In the rows, zero is written as 100.
Known rows, with every way that one mark hangs from another:
z733(z179(z479) z241 z261): 59 86 62 139 108 50 95 118 110 102 74 87 98 78 74 106 100 93 99 97 88 92 98 92
z875(z312(z261(z733) z969)): 62 109 91 103 73 72 116 111 77 151 94 122 91 116 86 107 94 101 128 72 126 123 96 115
z241(z410 z733(z179(z479))): 71 91 96 81 93 68 76 104 86 93 95 104 95 80 106 107 87 104 95 89 96 75 96 88
z875(z312(z261)): 65 106 86 101 78 71 108 102 91 124 85 109 92 118 83 104 93 99 119 86 111 111 110 123
z241(z410 z733(z261)): 91 104 86 83 91 75 82 130 95 102 97 98 102 102 97 109 91 110 109 89 121 70 111 82
z518(z479(z179(z733(z261)) z969)): 95 104 96 118 101 73 105 132 99 101 82 125 95 136 86 74 95 107 97 62 95 121 91 91
z733(z179(z479) z241(z410) z261): 54 92 64 130 104 51 78 115 122 102 82 92 92 70 73 103 102 91 97 98 91 89 93 82
z261(z733(z179(z479(z241)))): 79 88 83 123 101 91 95 92 80 123 101 115 94 82 114 111 93 108 102 83 81 85 97 104
z312(z261(z733(z179(z479) z241)) z969): 64 105 91 124 61 59 110 118 80 146 85 125 82 92 89 110 102 94 121 76 117 130 59 96
z261(z733(z179(z479) z241(z410))): 63 102 80 112 95 81 80 97 90 125 106 123 85 63 102 109 95 103 108 94 91 95 93 92
z179(z479(z241)): 90 79 94 143 80 84 95 93 92 96 93 104 92 104 91 91 85 116 90 80 92 77 99 103
z179(z479(z241 z969) z733(z261)): 107 85 86 159 89 59 104 116 108 88 72 104 111 109 71 83 96 107 73 70 77 63 111 97
z179(z733): 89 100 95 98 84 88 105 105 90 80 91 114 104 89 86 89 91 103 107 100 89 88 93 99
z518(z479(z241(z733(z179 z261)) z969)): 95 87 93 120 104 51 108 147 96 108 75 111 104 142 107 87 116 112 75 58 97 96 122 94
z261(z733(z179 z241)): 67 107 76 101 101 80 95 107 81 127 98 124 94 77 110 113 105 105 113 95 93 100 102 100
z179(z479(z518) z733): 88 72 103 141 98 84 105 94 96 81 92 116 85 72 78 90 82 103 90 88 86 80 84 97
z410(z241(z733(z179(z479)))): 87 73 105 88 100 74 93 124 91 90 101 100 115 83 96 92 76 117 113 78 111 75 97 90
z179(z733(z241 z261)): 84 104 78 116 91 63 104 130 105 88 79 108 108 89 69 91 99 97 108 104 94 86 103 90
z312(z261(z733(z179)) z875 z969): 61 108 82 109 40 61 117 115 81 142 83 120 77 111 118 114 97 85 118 81 121 142 64 103
z179(z479(z518) z733(z261)): 91 70 88 154 108 77 107 107 107 87 87 103 90 76 69 94 83 98 92 88 90 75 89 91
z312(z261(z733) z875 z969): 75 111 89 115 29 73 119 118 77 145 90 123 74 121 113 108 91 92 123 78 134 139 70 102
z241(z410 z733): 86 107 101 71 82 82 80 115 84 98 102 113 96 100 106 103 89 115 105 90 117 76 106 89
z261(z733(z241(z410))): 80 116 86 101 83 94 84 109 87 130 112 131 87 83 103 105 98 114 118 93 111 95 104 93
z733(z261): 90 99 73 120 99 90 104 121 102 106 90 86 101 109 87 103 99 106 115 91 112 86 109 96

Rows:
45 111 84 102 79 51 111 115 81 151 84 126 92 105 85 111 102 95 122 77 117 128 93 114 => z875(z312(z261(z733(z179 z241)) z969))
54 105 60 107 104 51 80 125 122 104 80 98 97 80 84 108 116 91 102 102 95 93 100 84 => z733(z179 z241(z410) z261)
95 104 80 120 89 62 88 113 101 85 76 129 110 126 93 96 88 110 92 78 75 82 81 100 => z479(z179(z733(z261)) z241)
85 92 99 117 90 80 96 119 93 101 93 132 86 140 104 80 89 115 96 67 94 119 82 96 => z518(z479(z179 z241))
99 81 105 155 90 65 91 100 115 85 83 132 89 95 84 82 100 112 58 65 78 62 100 95 => z179(z479(z241(z410) z518 z969) z733)
49 108 80 92 92 60 77 108 110 98 87 116 90 76 95 101 112 99 100 102 91 99 95 90 => z733(z179 z241(z410))
105 90 93 139 83 61 85 115 100 104 83 105 101 120 92 95 95 121 73 61 100 58 121 95 => z179(z479(z241(z410 z733(z261)) z969))
75 92 84 117 97 90 85 89 86 123 106 118 90 78 114 110 93 107 101 83 82 84 94 99 => z261(z733(z179(z479(z241(z410)))))
74 89 81 93 104 61 79 118 97 97 90 89 99 83 97 111 89 99 98 89 101 70 100 82 => z241(z410 z733(z179(z479) z261))
76 93 82 115 104 98 97 89 75 124 106 109 91 75 111 112 89 105 112 88 88 94 94 103 => z261(z733(z179(z479)))
63 112 79 94 97 82 82 105 90 127 104 127 89 72 110 111 106 103 112 97 95 98 99 93 => z261(z733(z179 z241(z410)))
97 76 85 150 87 67 102 111 105 82 81 99 107 92 70 86 83 100 88 88 78 66 94 94 => z179(z479(z241) z733(z261))
76 120 92 91 80 70 78 104 97 84 87 140 94 100 84 91 82 107 108 93 88 102 72 92 => z479(z179(z733(z241(z410))))
101 78 99 169 94 74 100 99 103 104 83 119 83 116 96 94 104 124 63 54 93 70 112 106 => z179(z479(z241 z518 z969))
84 115 98 113 55 86 115 120 75 149 95 124 84 112 99 108 100 102 131 72 131 126 66 99 => z312(z261(z733) z969)
75 110 70 116 87 68 82 129 119 108 91 103 94 95 76 99 106 103 110 98 117 89 108 84 => z733(z241(z410) z261)
93 88 95 112 96 63 97 138 87 103 86 124 95 144 104 89 87 115 95 65 101 107 91 91 => z518(z479(z179 z241(z733(z261))))
97 77 94 103 109 62 96 138 101 97 91 92 122 96 90 94 85 117 105 67 115 69 111 88 => z410(z241(z733(z179(z479(z969)) z261)))
93 72 108 103 110 67 95 127 98 95 94 109 110 91 99 94 87 122 96 62 112 71 106 93 => z410(z241(z733(z179(z479(z518 z969)))))
77 110 94 95 76 71 89 113 104 83 91 126 98 78 77 84 98 100 105 106 92 90 94 89 => z179(z733(z241(z410)))
103 83 96 90 98 80 98 144 98 97 101 96 121 102 90 94 81 121 123 77 131 70 111 87 => z410(z241(z733(z261)))
92 105 105 110 94 78 105 122 92 97 85 135 91 135 91 71 93 111 94 62 92 124 89 95 => z518(z479(z179(z733) z969))
70 80 66 139 107 64 85 107 116 99 82 84 98 89 90 105 100 95 88 86 80 75 95 91 => z733(z179(z479(z241(z410))) z261)
78 81 83 134 111 89 97 91 85 125 100 121 85 79 117 115 98 109 95 78 83 84 95 105 => z261(z733(z179(z479(z241 z518))))
93 88 103 112 98 56 106 137 88 105 78 120 99 139 112 83 114 116 74 57 94 100 119 98 => z518(z479(z241(z733(z179)) z969))
58 107 94 104 70 63 114 112 85 134 85 113 93 122 76 101 96 100 121 75 126 123 95 116 => z875(z312(z261 z969))
